What can hang from each mark:
z337: z355
z554: z577
z870: z400
z630: z400
z339: z270 z400 z577
z400: z339 z630 z870
z270: z339
z355: z577
z577: z339 z355 z554

Every row comes from one small tree of marks. Brackets hold a mark, then the marks that hang from it, in the order of their numbers. Every link used is in the known rows. Which tree was each row made from?
Known rows:
(z870 (z400 z339)): [  4  -3   0 -15  -8  -1   1  -3 -21  -5  -4  10   3  -9  14  16  -2   5
   2  -2  -8   1   2]
(z270 (z339 (z400 z630) (z577 z554))): [  6  -4  19  -1 -19  19   0   8   7  22   6   9   3  -5  -3   5  -9  15
   3  -4   2   1  -2]
(z400 z339 z630 z870): [  5   2 -22   1 -12  -6   1   1 -27   4  -3  10  12  -5  -1  21 -16   4
 -20  -7  -6  18   7]
(z630 (z400 z339)): [  1  -2   2 -12 -10   8   3  -2  -9  -6  -4   9   2  -7  15   6  -2   2
  -8  -3 -10   2   2]
(z355 z577): [  2   4   0  -2  -2   5  -4   4 -13   0   4   4  -4  -2   9   5 -10  -2
  -2   4   3   5  -3]
(z339 z400 (z577 z355)): [-4  2  5  9 -4  5 -3 -3 23  4 -2  6 -2  4  4 -4  2  6 23  4  7  1 -5]
(z630 (z400 z870)): [ 3  1 -4 -1 -7  3  6  2 -2  9 -6  9  2  0  9  6 -9  3 -9 -7 -1  1  2]
(z870 (z400 (z339 z270))): [  5   1   6 -21 -13  -2   6  -7 -25 -12  -9   4   7  -6  20  10   4   3
   5  -5  -7   1   5]
(z400 z339): [  1  -2  -9  -9  -5  -1  -1  -4 -14  -6  -1   8   4  -4   1  12  -1   0
  -6   0  -5   7   3]
(z630 (z400 (z339 z270) z870)): [  6   2  -3 -14 -17   5   9  -5 -23  -4 -12   9   9  -1  18   8  -3   3
 -10 -10  -5  11   7]
(z630 (z400 (z339 z270 z577))): [  3   2  15 -14 -17  13  11  -3 -26   1 -11  -1   7   0  14  -7   5   4
   6  -3 -10  11   5]
(z577 z339 z355 z554): [ -4   4   4  -2   0   0   3 -11  35   4   6  14  -1 -12   6  -4  -3  -5
   0   0  10   2  -4]
(z554 (z577 (z339 (z400 z630)) z355)): [  1   8  -1   5  -8  11 -13  -6  14  12  10   7   2  -9  23   4  -7  -4
   0  -5   1   1  -5]
(z339 z270): [ 1  3  6 -8 -5  2  6 -4 -8 -4 -4 -7  3  2  8 -6  7  0  2 -2  1  0  3]
(z870 z400): [  2   0   7  -7  -3  -3   3   1 -10  -1  -3   2  -1  -5  10   6  -2   4
   6  -2  -4 -10  -2]
(z577 (z339 z270) z355 z554): [ -3   8  10 -10  -5   2   7 -15  25  -1   3   8   1  -8  14 -12   5  -5
   5  -3  11   3  -1]
(z400 z630): [ 1  4 -8  6 -6  0  0  4 -9  4  1 -5  4 -5  1  1 -9  1 -9 -3 -6  1  1]
(z339 (z400 z630) (z577 z554)): [  2   0  12   1 -16  18   5   7  11  15  -2   2  -1  -6  -8  -3  -6  11
  11  -1   0  12  -5]
(z337 (z355 (z577 z339))): [-2 -2  2 -4 -7 10  2  4 -6  2 13 13 -3 -9 26  1 -2 -6 -2 -2 10 12  1]
(z870 (z400 (z339 z270 z577) z630)): [  6   7   4 -12 -21   1  10   1 -50   2 -11  -3  11  -6  14   4  -2   8
   7  -5 -15  11   6]
(z554 z577): [  6   4   8   5   1   3  -5  -2 -13  10   1  -6  -2   1   3  -6  -9  -1
  -4  -1  -5   8  -3]
(z400 (z339 z270) z630 z870): [  6   6 -16  -7 -18  -3   6  -3 -36  -1  -9   3  15  -3   7  14  -9   4
 -18  -9  -4  20  10]

Write each row's tree:
[  1   8  14  -6  -7  12  -9 -13  14   4   4   5   2  -1  30  -5   6  -6
  11  -5   8   1  -4] -> (z554 (z577 (z339 z270 z400) z355))
[  5  -5   3  -1 -13  12 -10   6   7   7   7   9   6  -4  11  15  -4  11
  -6  -7   0 -14   1] -> (z270 (z339 (z400 z630)))
[  7   3   8 -12 -14  16  -5  -6  -8  16   0   6   8   1  19  11   5  -4
   0 -11   8  14  -1] -> (z554 (z577 (z339 z270 (z400 z870))))
[ -1   4  21  -1 -11  10   8  -8  32   3  -7   4  -3   2   5 -14   3   8
  25   2  10   8  -5] -> (z339 z270 z400 (z577 z355 z554))
[  7  -4   0   6 -17  12  -3  10  -9  25   2  11  11   4  -2  20  -9  16
  -1  -9   2   3   3] -> (z270 (z339 (z400 z630 z870) z577))
[  6   8 -12   0 -21   1   9   1 -48  11 -11   0  16   0  -2   8  -7   7
  -6  -7  -8  31   9] -> (z400 (z339 z270 z577) z630 z870)
[ -5  -1   9  -7  -5  10  -3 -10  48   4   7  20  -3 -12  11   3   3  -1
  10   0  14  -3  -7] -> (z577 (z339 z400) z355 z554)
[  1   9   3   5   4   1  -6 -12   6  12   8   5   0  -5  18  -2  -5 -10
  -1  -1   2   4  -4] -> (z554 (z577 z339 z355))
[-2  1 16  6 -6  9  3 -4 38  8 -1 12 -6 -1 -3 -8 -3  9 22  4 10  8 -8] -> (z339 z400 (z577 z355 z554))
[  4   3  -7  -9 -13  -4   1   2 -33  -1  -4   6   7 -14  13  17 -11   6
  -6  -5 -14   1   4] -> (z870 (z400 z339 z630))
[  2   4  -8   7 -10  -2   7  -6 -10   9  -9  16   5   0  11   5 -12   7
   1  -2  -5  15   3] -> (z630 (z400 (z339 (z577 z355)) z870))
[  6   6  -3 -18 -18  -1   6  -2 -37  -8  -9   0  10 -11  18  10  -5   5
  -4  -8 -13   5   6] -> (z870 (z400 (z339 z270) z630))
[  1   3   7 -12  -5  12   1  -1   1  10   9  14  -4 -14  11   5  -7  -6
  -6   1   9  10  -6] -> (z355 (z577 z339 z554))
[  3   3 -14  -6 -15  17  -9   8 -11  14   8  17   6 -10  15  29 -13  -1
 -10  -7   9   9  -2] -> (z355 (z577 (z339 (z400 z630 z870))))
[ -1   3  16 -18  -8  11  10  -8   8   4   2   3   2  -8   6  -6   9  -6
  -1  -5   8   7   1] -> (z577 (z339 z270) z554)
[  3   5  -2  -5 -18   4   7   0 -41   3  -7  -8  12  -3   2  -1   1   4
   0  -2 -12  21   8] -> (z400 (z339 z270 z577) z630)
[  8  -5  -7   1 -16  10  -7   6  -2  14   4  16  10  -1   7  26 -12  13
 -13 -11   4  -6   4] -> (z270 (z339 (z400 z630 z870)))
[  1  10  17   3  -7  -1  13 -10  17   7  -6  -1  -2   2   0 -23  -1   4
  15   2   6  11  -1] -> (z339 z270 (z577 z355 z554))
[  2  -9  17  -2 -10  16  -6   4   7  16   5  10   4   5   3  10   4  13
  15  -1   2  -6  -1] -> (z270 (z339 z400 z577))
[  3   0  18 -10 -14  14  11  -2  -6   9  -5  11  -1  -8   1  -5  -7   6
   0   0  -8  18  -1] -> (z630 (z400 (z339 (z577 z554))))
[ -4  -7   8 -10 -12  19  -4   5  14  -2  12  20  -4 -10  31  11   4  -1
   8  -2  13   6  -3] -> (z337 (z355 (z577 (z339 z400))))
[ -2  -3  -2  -4 -17  20  -5  10   4   3  15  15  -1 -15  33   9  -5   0
   0  -5   8   8  -2] -> (z337 (z355 (z577 (z339 (z400 z630)))))
[  4   3  -6  -5 -17   7   1   3  -5   1  -6   1   9   2   8  12  -3   6
  -2 -10   4   7   4] -> (z339 z270 (z400 z630 z870))
[  1   1  18 -13 -14  13  11  -1   2  -1  10  13  -3 -13  28  -9  -2  -4
   1  -4  14  21   1] -> (z337 (z355 (z577 (z339 z270) z554)))
[  6   3   3 -10 -20   9  13  -2 -32   6 -14   6  10   4  11   3  -1   7
  -1  -7  -6  20   7] -> (z630 (z400 (z339 z270 z577) z870))
[ -2  11   5   9  -3  -4   7  -7  -2   1  -6  -5   1   6   7 -17   4   2
  18   2   3   4   0] -> (z339 z270 (z577 z355))
[ -3  -2  11 -22 -10  18  -1  -5   9  -3   2   5   6  -3  18   5  19  -4
  10  -5   8  -5   0] -> (z577 (z339 z270 z400))
[  3   5  -8 -12 -16   1   2  -3 -29  -9  -5  -3  10  -7  11   4  -4   1
 -11  -5 -10  12   7] -> (z400 (z339 z270) z630)
